What can hang from each mark
z374: z619
z255: z619
z619: z23
z983: z619
z508: z983
z338: z619
z657: z983
z481: z265 z761
z23: z619 z657
z265: z338 z374 z983
z761: z481 z983

Known rows, with every way that one mark hangs from another
z374[z619[z23[z657]]]: [-1.50 0.35 -1.01 -1.73 -0.50 -0.68 1.45 -1.96 -0.49 -0.03 0.09 -1.11 -2.32 -0.89 0.65 -0.50 -0.02 0.19 0.80 -0.63 0.44 0.64 -0.88 -2.61]
z255[z619[z23]]: [-0.28 1.26 -0.93 -1.36 -0.72 0.12 0.25 -0.94 0.41 0.14 0.71 -1.69 -0.65 0.82 0.47 -0.92 -1.07 0.85 -0.44 0.11 0.48 1.61 -1.13 -1.93]
z761[z481[z265[z338]] z983[z619]]: [-0.28 -0.88 0.77 -0.84 0.33 0.39 -1.17 -0.57 -1.72 0.68 1.65 -2.59 1.31 -0.12 -0.01 0.12 -2.29 2.00 -0.60 1.43 -0.46 3.02 0.62 -3.19]
z23[z619 z657]: [-1.23 1.26 -0.31 -1.42 -0.87 -0.79 0.49 -0.99 -0.45 0.08 -0.40 -0.58 -0.41 -1.04 0.56 -1.38 0.58 0.38 0.50 -1.56 1.14 0.74 -0.72 -3.84]
z255[z619[z23[z657]]]: [-0.75 1.25 -1.47 -1.58 -1.59 -0.61 0.53 -1.44 0.73 -0.08 0.50 -1.40 -1.11 0.01 0.69 -1.11 0.24 0.60 0.44 -0.77 0.56 1.37 -0.74 -2.78]
z23[z657]: [-0.95 0.71 -0.17 -1.23 -0.79 -0.67 0.60 -0.88 0.25 -0.02 -0.18 -0.56 -0.39 -0.61 0.18 -0.58 0.92 0.32 1.20 -1.00 0.47 0.92 -0.35 -1.05]
z761[z481[z265] z983[z619]]: [-0.42 -1.11 0.64 -1.25 -0.77 0.19 -0.04 -0.26 -1.24 0.88 1.48 -2.43 1.07 -0.17 -0.33 -0.07 -2.03 2.34 -0.50 0.77 -0.52 2.29 0.73 -3.14]
z761[z481[z265] z983]: [-0.11 -1.40 0.63 -0.44 -1.21 0.37 -0.11 -0.78 -0.27 1.24 1.13 -2.47 0.88 0.04 0.06 -0.38 -1.24 1.15 0.21 1.05 -0.49 2.22 1.36 -2.70]
z23[z619]: [-0.81 1.27 0.21 -1.26 -0.07 -0.15 0.19 -0.54 -0.74 0.16 -0.21 -0.91 -0.02 -0.30 0.47 -1.10 -0.68 0.78 -0.27 -0.65 1.05 0.94 -1.03 -3.15]
z374[z619[z23[z657[z983]]]]: [-1.80 1.30 -0.53 -2.25 -0.66 -2.55 1.01 -2.09 -1.18 0.30 0.57 -0.93 -2.09 -1.05 0.53 -0.13 -0.29 0.57 0.89 -0.46 0.42 0.37 -0.51 -2.31]
z508[z983[z619]]: [-1.36 2.10 0.42 -2.83 0.33 -0.24 0.87 -0.05 -1.66 -0.43 0.58 -1.00 0.04 0.33 -0.45 0.29 -1.57 1.99 -0.53 -0.19 -0.02 2.43 -0.02 -0.96]
z619[z23[z657[z983]]]: [-1.38 1.81 -0.45 -1.64 -0.49 -2.45 0.08 -1.37 0.31 0.27 0.61 -1.04 -0.78 0.52 0.28 -0.20 0.68 0.74 1.22 -0.10 0.77 0.61 -0.18 -0.78]
z481[z265[z374[z619] z983] z761]: [-1.06 -0.25 0.75 -1.49 0.03 0.17 1.60 -2.88 -3.62 0.65 0.56 -2.11 -1.62 -3.63 2.94 0.12 -1.05 -0.37 1.80 -0.85 -0.52 2.17 0.54 -5.04]
z761[z481[z265[z374]] z983[z619[z23[z657]]]]: [-0.75 -0.93 -0.12 -1.88 -1.50 -0.08 0.06 -2.05 -1.03 0.63 1.52 -2.49 0.38 -0.45 0.88 0.01 -0.46 0.77 1.80 0.74 -0.56 2.23 0.98 -3.57]
z338[z619[z23[z657[z983]]]]: [-1.77 2.18 -0.71 -2.17 -0.40 -2.38 0.14 -1.51 -0.95 0.23 0.76 -0.72 -1.11 -0.45 0.57 -1.31 0.59 0.80 1.05 0.15 0.57 0.47 -0.18 -2.57]
z983[z619[z23[z657]]]: [-1.39 1.06 -0.95 -2.00 0.19 -0.75 0.50 -0.65 0.03 -0.37 0.47 -1.13 -0.86 0.32 0.09 -0.27 0.21 1.52 0.44 -0.52 0.69 0.96 -1.16 -1.61]
z265[z338 z374 z983[z619]]: [-1.24 1.67 0.87 -2.20 0.71 0.22 -1.09 -1.32 -3.93 -0.35 0.22 -0.78 0.24 -0.62 1.81 1.02 -1.76 -0.18 1.07 0.64 -0.20 2.18 -0.43 -0.70]
z481[z265[z338 z374 z983]]: [-0.79 0.93 0.97 -0.66 0.03 0.83 -0.59 -1.79 -2.57 -0.01 1.00 -2.17 0.29 -1.32 2.98 0.80 -0.75 -1.37 2.04 0.78 -0.69 2.67 0.52 -1.80]
z338[z619[z23[z657]]]: [-1.51 1.18 -1.13 -1.72 -0.22 -0.51 0.44 -1.41 -0.27 -0.06 0.30 -0.87 -1.34 -0.41 0.66 -1.63 0.85 0.40 0.90 -0.04 0.54 0.86 -0.54 -2.76]
z619[z23[z657]]: [-1.10 0.84 -0.89 -1.18 -0.30 -0.58 0.40 -1.21 0.96 -0.12 0.13 -1.20 -1.09 0.60 0.44 -0.61 0.96 0.37 1.11 -0.28 0.79 0.87 -0.58 -1.07]
z481[z265 z761[z983]]: [-0.69 -0.43 0.47 -0.96 0.43 -0.14 -0.60 -1.35 -0.88 1.32 0.78 -2.32 0.30 -1.02 0.59 -0.71 -0.15 2.08 1.05 -0.56 -0.12 2.04 0.60 -4.70]

Rows
[-1.14 0.23 0.40 -2.46 1.13 -0.80 -1.03 -0.84 -2.19 0.96 0.06 -0.93 0.27 -0.47 -0.60 -0.49 -1.11 3.22 0.16 -0.78 0.35 1.46 -0.43 -3.61]
z481[z761[z983[z619]]]
[-1.48 1.87 0.28 -2.48 -0.52 -2.70 0.32 -0.37 -1.38 -0.04 0.64 -0.35 -0.05 -0.99 -0.39 0.10 -0.10 1.95 0.55 -1.01 0.51 0.59 -0.47 -1.30]
z23[z657[z983[z619]]]
[0.35 -0.72 1.03 -0.21 0.28 1.25 0.10 -1.96 -1.94 0.17 1.50 -2.18 0.72 -1.88 1.54 -1.09 -0.90 -1.12 0.82 1.81 -0.64 3.14 0.89 -3.09]
z761[z481[z265[z338[z619] z374]]]
[-1.52 2.26 -0.31 -2.84 0.87 -0.12 0.64 -0.41 -0.88 -0.44 0.89 -1.61 -0.66 1.53 -0.14 0.26 -1.50 1.93 -0.58 0.44 0.31 2.40 -0.29 -0.97]
z508[z983[z619[z23]]]
[-1.24 2.03 0.04 -2.23 0.84 -1.98 -0.15 -0.28 -0.99 0.04 1.13 -1.20 -0.24 1.01 -0.21 0.42 -1.41 2.16 -0.32 0.57 0.59 0.84 -1.05 -0.61]
z657[z983[z619[z23]]]
[-0.32 -1.45 0.55 -0.98 -0.24 0.85 -0.56 -3.19 -2.50 0.92 1.64 -2.96 -0.33 -0.84 1.65 0.27 -2.19 -0.66 1.12 2.13 -1.03 2.92 0.83 -3.88]
z761[z481[z265[z338 z374[z619[z23]]]] z983]
[-1.45 2.30 0.18 -1.89 -1.00 -2.67 0.17 -1.14 -1.10 0.38 0.05 -0.40 -0.19 -1.18 0.41 -1.00 0.33 0.85 0.62 -1.32 1.12 0.40 -0.27 -3.57]
z23[z619 z657[z983]]
[-0.31 -0.61 0.43 0.06 -1.02 0.48 1.26 -0.79 -0.56 0.47 0.86 -2.65 -0.17 -0.50 1.41 -0.03 -1.42 0.13 0.02 0.97 -0.19 2.37 1.34 -1.79]
z761[z481[z265[z983]]]
[-1.23 0.44 -0.36 -2.40 1.63 -0.68 -1.17 -1.22 -1.49 0.94 0.33 -1.54 -0.35 0.77 -0.26 -0.47 -1.07 3.26 0.16 -0.10 0.68 1.52 -0.66 -3.56]
z481[z761[z983[z619[z23]]]]
[-1.58 1.92 -0.48 -1.63 1.60 -0.07 -1.15 -0.79 -2.26 -0.32 0.56 -1.66 -0.73 1.11 1.33 0.72 -2.01 1.15 -0.18 1.22 0.48 2.00 -0.98 -1.00]
z265[z338 z983[z619[z23]]]
[-1.72 0.86 -1.08 -1.40 0.72 -0.91 0.93 -1.56 -1.10 0.17 0.99 -2.75 -1.66 -1.36 1.94 -0.22 0.25 2.01 1.03 -1.04 0.67 2.06 0.04 -5.15]
z481[z265[z983[z619[z23[z657]]]] z761]
[-1.46 1.53 0.16 -2.27 0.01 -2.00 -0.26 -3.32 -2.65 0.09 0.85 -0.88 -1.40 -1.54 1.53 0.44 -0.29 -1.04 2.13 0.32 -0.04 1.25 -0.42 -1.97]
z265[z338 z374[z619[z23[z657[z983]]]]]
[-1.92 2.29 -0.89 -2.96 0.00 -0.82 0.96 -0.94 -0.62 -0.60 0.70 -1.28 -1.03 0.71 -0.01 0.00 -0.22 1.64 0.35 -0.43 0.32 2.21 0.05 -1.68]
z508[z983[z619[z23[z657]]]]
[-0.95 2.33 -0.97 -2.02 -1.75 -2.46 0.22 -1.56 0.11 0.32 1.00 -1.27 -0.86 -0.14 0.52 -0.72 -0.06 0.88 0.55 -0.54 0.51 1.06 -0.39 -2.37]
z255[z619[z23[z657[z983]]]]
[-1.16 0.56 0.21 -1.27 1.10 -0.28 0.86 -0.70 -2.18 0.35 0.87 -2.39 -0.60 -1.76 1.56 0.02 -1.07 2.27 0.17 -0.81 0.26 2.31 0.04 -4.37]
z481[z265[z983[z619]] z761]
[-0.97 -0.19 0.41 -1.81 0.93 -0.38 -0.50 -0.69 -1.79 1.06 1.10 -2.24 0.49 -1.35 0.19 -0.33 -0.88 3.33 0.37 -0.79 -0.09 2.07 0.03 -5.28]
z481[z265 z761[z983[z619]]]
[0.59 -1.01 0.70 0.77 0.63 0.84 0.15 -0.89 0.28 0.23 1.38 -2.75 0.60 -0.32 0.61 -0.31 -1.05 0.18 -0.36 1.43 -0.02 3.05 0.55 -1.66]
z761[z481[z265[z338]]]
[-1.49 -0.80 -0.32 -2.12 -0.60 -0.59 0.46 -3.84 -2.19 1.14 0.91 -2.33 -1.59 -2.72 2.03 -0.48 0.44 0.36 2.90 -0.98 -0.47 1.72 0.54 -6.64]
z481[z265[z374[z619[z23[z657]]]] z761[z983]]
[-0.94 -1.07 1.02 -2.03 -0.21 0.05 0.36 -2.95 -3.26 1.24 0.79 -1.99 -0.52 -3.12 1.58 -0.26 -0.88 0.63 2.08 -0.77 -0.83 1.91 0.52 -5.96]
z481[z265[z374[z619]] z761[z983]]
[-0.63 -0.98 0.15 -0.90 -1.15 0.75 1.93 -2.80 -2.27 0.41 1.17 -2.92 -1.73 -1.42 2.64 0.40 -2.09 -1.33 0.98 1.43 -0.63 2.34 0.95 -3.01]
z761[z481[z265[z374[z619[z23]] z983]]]
